Every row comes from one small tree of marks. The marks that hang from a mark follow it in brackets, in alphabetical order. Every link used is in the known rows. Which tree was each row made from?
In the rows, zero is written as 128.
Known rows
pumi{serid{fudel{nikiv}}}: [129 132 117 130 104 137 116 163 146 134 132 132 132 148 134 162 116 145
 155  97 126 149 126 145 134 189 101 112 129 131 145 102 129 137 109 135
 139 124 146 113 170 142 151 126 120  96 138 124 115 136 117]
pumi{serid{dati}}: [111 122 125 133 112 115 109 181 132 113 173 121 135 135 149 143 123 130
 141 103 120 141  74 147 123 158 120 122 107 133 138 120 129 114 134 125
 159 135 132 112  94 135 139 139 106  82 133 117 143 113 126]
dati{serid{dufis fudel{nikiv}} tekepig{femi}}: [152 106  94 146 114 154 109 113 128 110 113 150 102 155 115 125 130 118
 135 133 134 118 153 147 128 147 137 121 117 132 132 168 111 156 132 154
 117 125 121 138 244 144 116 146 151 126 136 147 106 131 123]
dati{tekepig{femi{dufis} serid{fudel pumi}}}: [156  93 141 149 128 106 151  78 117  95 108 159 139 148 127  83 134  99
 137 153 130 132 116 153 114 126 112 118  58 126 127 179 127 115 129 155
 119 153 120  78 175 121  43 134 177 127 161 149 105 110 128]
tekepig{femi{dufis{serid{fudel}}}}: [144 112 146 135 117 127 138  94 139 175 119 135 156 147 146 153  90 128
 138 127 119 159 130 159 133 163 117 123  78 134 130 146 141 135 128 151
 119 162 135  66 166 136  59 119 163 106 148 119 117 129 124]
serid{fudel{likev} pumi}: [125 106  92 131 116 106 142 127 139 155 149 157 128 149 115 103 111 143
 127 139 119 127 154 141 136 172  98 136 135 123 130 102 127 123 122 143
 133 130 140  92  97 132 119 147 131 126 139 141 120 110 116]
pumi{serid}: [112 129 114 139 117 119 115 168 142 142 170 135 137 139 143 130 114 141
 153 109 119 138  97 152 123 172 102 124  95 135 132 121 129 131 113 136
 155 139 127 106 108 132 135 144 124  90 138 119 134 136 131]
nikiv{fudel{likev serid{dufis pumi}}}: [110 125  71 137 134 129 106 141 140 105 124 173 117 137 108  98 127 167
 141 162 118 124 149 136 127 170 109 147 150 129 135 137 102 137 101 151
 150 125 149  78  31 126 109 144 133 130 125 130  92 143 134]
fudel{likev nikiv serid{dati pumi{femi}}}: [120 124  93 126 130 102 102 178 141  57 112 154 127 136 115 136 134 135
 128 109 117 132 109 132 127 150 110 132 168 123 134 118 126 111 125 140
 154 111 168  94  63 135 120 134 121 117 118 119 109 105 126]
dufis{serid{dati{tekepig} pumi{femi}}}: [121 102 112 155 111 113 103 161 104 143 170 123 138 136 141 132 125 135
 129 104 125 132 113 129 117 126 140 132 142 124 126 160 125  89 144 147
 146 133 128  92 129 131  97 160 113  85 113  92 146  93 134]
likev{fudel{nikiv serid}}: [104 159  78 120 113 117  98 164 172 108 128 151 132 143 140 166 121 147
 119 106 120 140  98 162 139 185 104 126 136 125 140 102 117 125  95 142
 137 116 184 103 121 134 141 113 149 110 119 134 109 141 138]
serid{dati fudel pumi{femi{dufis}}}: [138  97 111 136 120 105 128 123  99  68 117 129 136 138 130 116 114 131
 124 134 117 129  62 135 121 157 115 117 121 118 130 122 139  88 145 143
 148 147 139  90 104 133  80 137 134  96 131 136 118  96 126]
femi{dufis tekepig{serid{dati fudel pumi}}}: [140  92 136 139 121  91 165  91 122  58 101 142 149 133 126 122 122 100
 122 152 124 144  72 162 119 142 120 104 117 129 131 151 130 102 135 136
 123 144 133  77 110 123  56 125 149 103 165 136 120 102 119]
dati{serid}: [105 126  82 147 122 102 124 143 137 135 162 146 121 143 130 116 115 125
 111 129 120 114  96 162 125 166 112 124 118 132 131 130 119 133 122 144
 154 139 126 122 132 135 135 149 143 112 149 152 130 114 130]
nikiv{fudel{likev serid{pumi}}}: [108 126  91 136 129 104 112 150 152 125 146 173 130 143 117 101 130 163
 134 146 120 128 151 139 127 166 105 143 138 129 136 120 108 129 109 146
 150 139 156  75  50 119 117 135 137 132 136 133 100 131 131]
femi{dufis tekepig}: [125 110 129 131 111 109 133 113 140  87 137 146 145 142 142 134  95 121
 141 144 119 152  73 166 128 153 112 121  81 130 125 140 133 150 121 145
 132 174 135 103 117 132  65 148 157 100 155 149 130 133 136]
serid{dufis fudel{nikiv}}: [123 115  82 129 104 149 107 137 138  85 114 144 117 148 118 143 113 142
 146 131 124 131 113 151 139 186 120 123 131 121 144 106 118 146 119 146
 130 126 152 116 144 151 143 141 134 103 132 147 109 124 121]
dati{serid{fudel} tekepig{femi}}: [147 100 104 148 113 122 125  97 135 170 155 148 118 156 120 114 134 120
 122 136 128 114 151 143 128 142 139 121  91 130 125 169 124 135 149 147
 115 146 109 115 226 133 111 157 154 122 141 148 123 119 123]
pumi{femi{tekepig} serid{dati dufis}}: [139 108 113 132 114 138 102 156 123  82 141 129 129 129 128 175 114 133
 160 114 116 146  58 132 118 145 135 114 144 137 121 163 131 143 136 136
 152 127 118 126  98 138 105 162  99  71 121  91 142 146 133]
dufis{serid{dati{tekepig} fudel pumi}}: [121  95 117 152  97 120 115 135 123 180 173 116 142 142 137 124 124 137
 120 120 129 132 154 134 127 146 141 127 137 126 135 139 126  78 149 140
 125 130 126  77 147 133 108 149 114  93 120 104 131  85 119]
tekepig{serid{dati dufis fudel{likev} pumi}}: [129  97  96 131 131 114 145 122 128  86 111 150 119 133 105 116 133 120
 119 154 119 125 108 140 125 147 121 124 158 128 135 140 116 104 138 140
 136 103 133  89  74 137 101 147 119 116 136 132 120 108 109]
femi{tekepig{dati serid{dufis fudel pumi}}}: [134  88 101 157 120 123 160  84 143  85 107 154 132 131 101 139 127 104
 149 162 127 135 123 151 120 127 100 104 125 128 130 165 104 137 121 141
 120 117 129  85 132 121  92 141 150 107 136 135 107 137 125]
tekepig{femi serid{dati}}: [124 105 131 134 125  90 139 125 132  66 147 152 142 142 139 142 143  95
 125 130 120 132  62 164 122 121 131 124  82 129 133 147 121 131 140 131
 143 134 137  92 107 133 108 130 141  99 166 143 145 112 128]
fudel{likev nikiv serid{pumi{femi{dufis}}}}: [133 135 105 130 145 111 115 154 142  65  75 161 133 139 120 120 114 139
 135 130 117 142 107 142 121 163  91 127 137 127 133 130 134 126 103 158
 154 140 162  94  87 133  67 126 155 131 126 130  87 121 134]
fudel{likev nikiv serid{dati dufis pumi}}: [107 121  76 133 129 129 102 167 146  33 112 153 114 130 118 114 129 134
 128 136 120 130 125 147 130 153 114 135 162 127 136 120 116 117 116 142
 151 105 164  96  43 140 123 139 124 118 108 127 101 109 124]
nikiv{fudel{likev serid{dati}}}: [107 121 118 120 120 114  98 158 151 118 149 155 131 141 125 148 142 157
 129 141 116 139 103 135 135 161 149 138 140 128 141 123 109 123 148 132
 145 145 163  87  73 132 125 134 118 116 127 129 120 128 125]
likev{fudel{nikiv serid{pumi}}}: [ 97 158  62 132 120 104 107 169 162 100 132 158 136 143 141 126 118 151
 120 106 124 132 126 161 131 181  80 130 145 122 134 101 117 107  79 145
 143 102 181  89  87 125 134 110 151 119 120 134  99 126 139]
pumi{serid{dufis}}: [119 126  95 140 121 143 107 164 129 105 155 135 121 134 134 129 108 147
 155 122 118 135  87 152 124 173 108 125 105 135 131 137 126 141 107 143
 156 130 121 115 101 139 126 153 120  85 127 121 125 143 134]
serid{dufis}: [106 116  74 140 117 134 105 141 127  84 151 149 121 140 127 118 112 141
 138 142 117 123  84 159 130 166 117 135  98 124 134 126 117 147 116 146
 147 142 130 113  79 140 125 160 137  97 136 153 127 127 132]
femi{dufis}: [119 122 119 135 119 114 120 135 127  88 140 142 138 144 144 116 103 126
 132 141 118 140  57 164 127 167 106 128  69 124 135 118 132 130 119 146
 147 172 141 101 108 136  87 138 154 102 149 156 125 119 137]
fudel{likev serid{dati pumi}}: [104 112  94 132 130  98 115 159 152  88 150 150 133 132 124 106 131 132
 115 134 114 128 117 144 130 147 112 137 138 127 133 117 127  96 130 133
 149 123 152  76  21 128 114 144 127 114 116 128 116  95 125]

Which tree is each row?
[102 120  54 157 131 123 103 142 132  54 135 153 126 130 118  80 126 142
 135 144 117 113 111 156 126 166  98 132 107 123 135 130 119 118 100 151
 154 121 139  80  26 128 121 148 152 106 111 144  95 119 138]  fudel{serid{dufis pumi}}
[118  94 104 125 113 104 137 135 134 127 156 143 132 145 122 117 118 138
 113 132 118 128 136 136 132 156 117 133 145 121 134  97 130 102 145 131
 135 125 143  92  87 134 122 148 111 114 128 132 129  92 110]  serid{dati fudel{likev} pumi}
[132 106  58 141 135 124 138 120 138 147 126 157 105 140  99  87 108 137
 112 152 120 108 144 143 130 174 106 128 169 133 127 137 117 129 120 154
 137 108 116 113 120 138 109 159 132 134 132 139 108 119 113]  dati{serid{dufis fudel{likev} pumi}}
[124 102  84 124 117 133 121 148 133  80 112 147 113 143 115 127 118 141
 132 134 122 133 148 141 134 166 116 132 173 122 140 100 119 122 127 138
 133 106 155 109  92 147 126 141 109 117 125 132 118 106 111]  serid{dati dufis fudel{likev nikiv} pumi}
[133 108 106 150 118 117 120 115 132 142 176 152 117 153 133 100 132 109
 125 132 128 117 119 153 122 128 131 130  86 131 126 171 119 146 135 148
 129 149 109 125 193 132 108 155 155 121 146 147 130 121 138]  dati{serid tekepig{femi}}
[128  85  76 166 117 138 144  92 149 130 120 143 118 135 103 121 117 108
 134 157 128 119 150 150 121 141 100 106 145 130 122 165 109 139 123 143
 124 112 112 114 156 123 104 154 144 114 123 132 100 131 124]  femi{tekepig{dati{serid{dufis fudel pumi}}}}
[126  88  80 157 123 131 128 116 130  70 134 147 128 133 118 142 114 121
 158 139 120 134 106 137 117 123  98 121 129 121 122 160 112 156 121 145
 142 128 128 114  98 123  89 161 136  96 114 120 116 141 144]  serid{dufis pumi{femi{tekepig{dati}}}}
[132 106 100 149 108 125 115 119 133 167 159 139 115 151 116 113 135 126
 115 133 128 110 124 141 131 161 142 117 124 129 133 151 119 117 149 146
 119 145 113 122 213 137 127 159 140 115 133 151 119 113 120]  dati{serid{fudel} tekepig}
[120 135  91 127 131 100 108 149 135  71 110 137 138 129 146 126 120 140
 110 120 114 135  34 144 119 161 108 123 136 123 123 135 134  74 122 145
 154 125 167  80  53 126  73 116 148 106 108 121 109 117 147]  likev{fudel{serid{dati pumi{femi{dufis}}}}}
[117 109  55 149 129 121 111 147 107  68 139 150 121 135 122  99 113 144
 143 129 116 112  86 138 119 158  98 136 128 117 127 133 120 134 104 156
 161 123 128 107  57 135 109 164 135 100 128 134 123 121 139]  serid{dufis pumi{femi}}
[111 139 102 119 127 121 103 162 171  97 120 159 130 146 117 150 125 141
 131 119 118 143 126 153 139 168 117 131 135 129 140 110 121 146 114 144
 141 131 167 100  96 138 131 133 146 123 128 139 104 131 125]  fudel{likev nikiv serid}
[129 102  83 162 111 113 124 117 120 156 154 140 117 149 114  72 132 129
 113 141 130 103 151 141 125 156 116 121 129 126 130 149 117 100 131 150
 126 130 111 112 190 127 121 161 142 123 134 151 112 104 122]  dati{serid{fudel pumi} tekepig}
[130 119 112 129 107 153 101 167 132  82 115 119 113 138 127 167 123 140
 153 106 125 146 101 141 129 179 127 111 149 133 143 113 125 120 133 132
 140 108 143 119 145 150 149 135 101  82 120 116 120 126 115]  pumi{serid{dati dufis fudel{nikiv}}}
[112 131 116 118 122 119 102 173 163  76 123 150 130 141 127 162 135 130
 119 120 119 142 106 151 138 156 135 130 141 129 145 110 123 123 135 131
 144 126 171  99  90 142 135 129 123 112 120 133 117 110 122]  fudel{likev nikiv serid{dati}}
[134  88 107 142 112 143  99 127 111  70 167 143 116 144 139 122 136 118
 143 137 124 125 100 148 124 114 154 138  71 122 132 165 118 135 155 140
 129 145 123 113 127 140 108 163 131  97 123 131 141 110 136]  serid{dati{tekepig{femi}} dufis}
[111 112  57 152 131 120  91 153 115  34 122 142 125 122 117 105 141 135
 129 130 114 111  72 135 122 148 117 127 137 122 130 146 122  95 129 145
 161 113 142  90  21 132 116 155 128  93  97 126 108 107 139]  fudel{serid{dati dufis pumi{femi}}}
[153  99 156 138 108 139 108 125 114 161 128 109 141 140 137 175 117 127
 131 120 122 155  83 124 128 149 164 116 116 128 135 162 140  83 175 150
 122 165 128  94 199 144  58 146 128  85 119 103 136 110 123]  pumi{femi{dufis{serid{dati{tekepig} fudel}}}}
[104 116 101 133 126 101 109 157 142 105 150 156 130 139 125 112 139 158
 123 143 118 131 132 135 127 154 125 140 149 126 139 119 110 107 128 133
 151 132 160  76  29 122 124 134 118 123 126 129 112 119 127]  nikiv{fudel{likev serid{dati pumi}}}
[111 135 107 125 123 118 101 148 162 142 143 167 130 146 120 141 129 165
 137 143 116 137 132 140 134 169 128 140 133 127 141 124 109 142 121 143
 142 149 157  89  81 129 124 138 134 126 135 138 106 141 130]  nikiv{fudel{likev serid}}
[117 114 116 126 113 119 131 159 145 163 127 132 138 143 132 163 107 142
 124 112 125 151 181 142 135 166 113 127 188 131 139 100 127 109 128 137
 127 108 159  87 137 142 117 126 108 109 132  96 126  97 106]  dufis{serid{dati fudel{likev nikiv} pumi}}
[124 102 132 142  92 136 108 135 131 184 166 113 140 145 135 166 130 132
 123 115 125 143 135 136 136 151 165 124 124 127 137 144 127  90 170 137
 115 140 129  92 186 141 112 152 114  85 115 106 140  99 116]  dufis{serid{dati{tekepig} fudel}}
[123 107  89 128 104 143 102 146 129  64 119 132 118 143 123 152 123 138
 136 126 122 133  93 148 137 171 137 119 142 122 148 104 119 125 137 135
 135 120 156 114 132 154 147 138 120  96 126 140 118 109 118]  serid{dati dufis fudel{nikiv}}
[127 110  78 140 129 101 151 127 145 175 140 155 118 146 109  96 111 133
 106 140 121 112 151 143 130 172  97 127 164 132 127 123 121 120 119 146
 139 123 123 106 144 132 113 149 135 137 144 142 113 109 112]  dati{serid{fudel{likev} pumi}}
[118 107  75 165 131 105 131 141 128 123 147 143 121 135 119 116 129 110
 124 129 123 113 105 142 113 134  87 116 141 123 125 150 114 122 125 145
 165 122 126 120 145 120 115 144 143 112 126 133 116 115 141]  tekepig{dati{serid{pumi{femi}}}}
[134  98  99 145 137 130 156 108 142 109 101 160 119 134  96 134 130 115
 137 164 122 133 134 140 124 139 102 118 135 127 133 150 103 128 128 144
 131 110 135  96 123 127  96 139 141 125 127 138 102 130 118]  tekepig{dati serid{dufis fudel{likev} pumi}}
[122 102  98 145 112 110 123 144 119 154 144 122 146 135 131 149 116 143
 122 105 118 134 121 130 128 158 117 120 163 124 131 125 134  87 140 143
 140 122 140  79 110 135 111 140 112  86 121  94 134  98 120]  dufis{serid{dati fudel pumi{femi}}}
[133 108 151 131 133  93 143 112 125  49 120 148 148 140 146 130 129  94
 128 144 119 148  27 171 118 121 130 119  57 130 131 158 129 124 142 136
 149 158 139  87 105 132  64 117 159 107 168 148 136 110 133]  tekepig{femi{dufis} serid{dati}}
[135  91 116 154 128 103 164  86 141 109 122 158 143 144 118 124 141  92
 141 145 127 133 136 153 118 118  88 112  88 124 133 151 112 133 135 135
 126 122 138  80 151 114  95 119 165 120 149 149 108 119 126]  tekepig{dati femi serid{fudel pumi}}
[134 117  98 144 103 133 109 134 135 144 132 138 113 155 118 130 131 126
 121 122 134 120 135 146 133 164 137 114 141 128 142 142 116 127 136 148
 123 132 131 135 252 144 135 148 144 120 139 152 114 113 119]  dati{serid{fudel{nikiv}} tekepig}
[122 101 113 150 121 128 140 104 149  71 121 152 131 131 115 171 127  98
 152 157 123 146  80 160 120 121 125 110 104 131 131 174 104 159 131 137
 131 129 127 109 125 126  93 149 152  96 140 136 120 147 136]  femi{tekepig{dati serid{dufis}}}
[135 107 130 146 123 114 151  99 134 163 124 138 156 144 146 119  92 135
 139 131 123 149 157 159 123 158  87 125  87 131 126 137 141 120 115 153
 128 152 132  54 131 126  51 116 161 113 148 115 113 117 125]  tekepig{femi{dufis{serid{fudel pumi}}}}
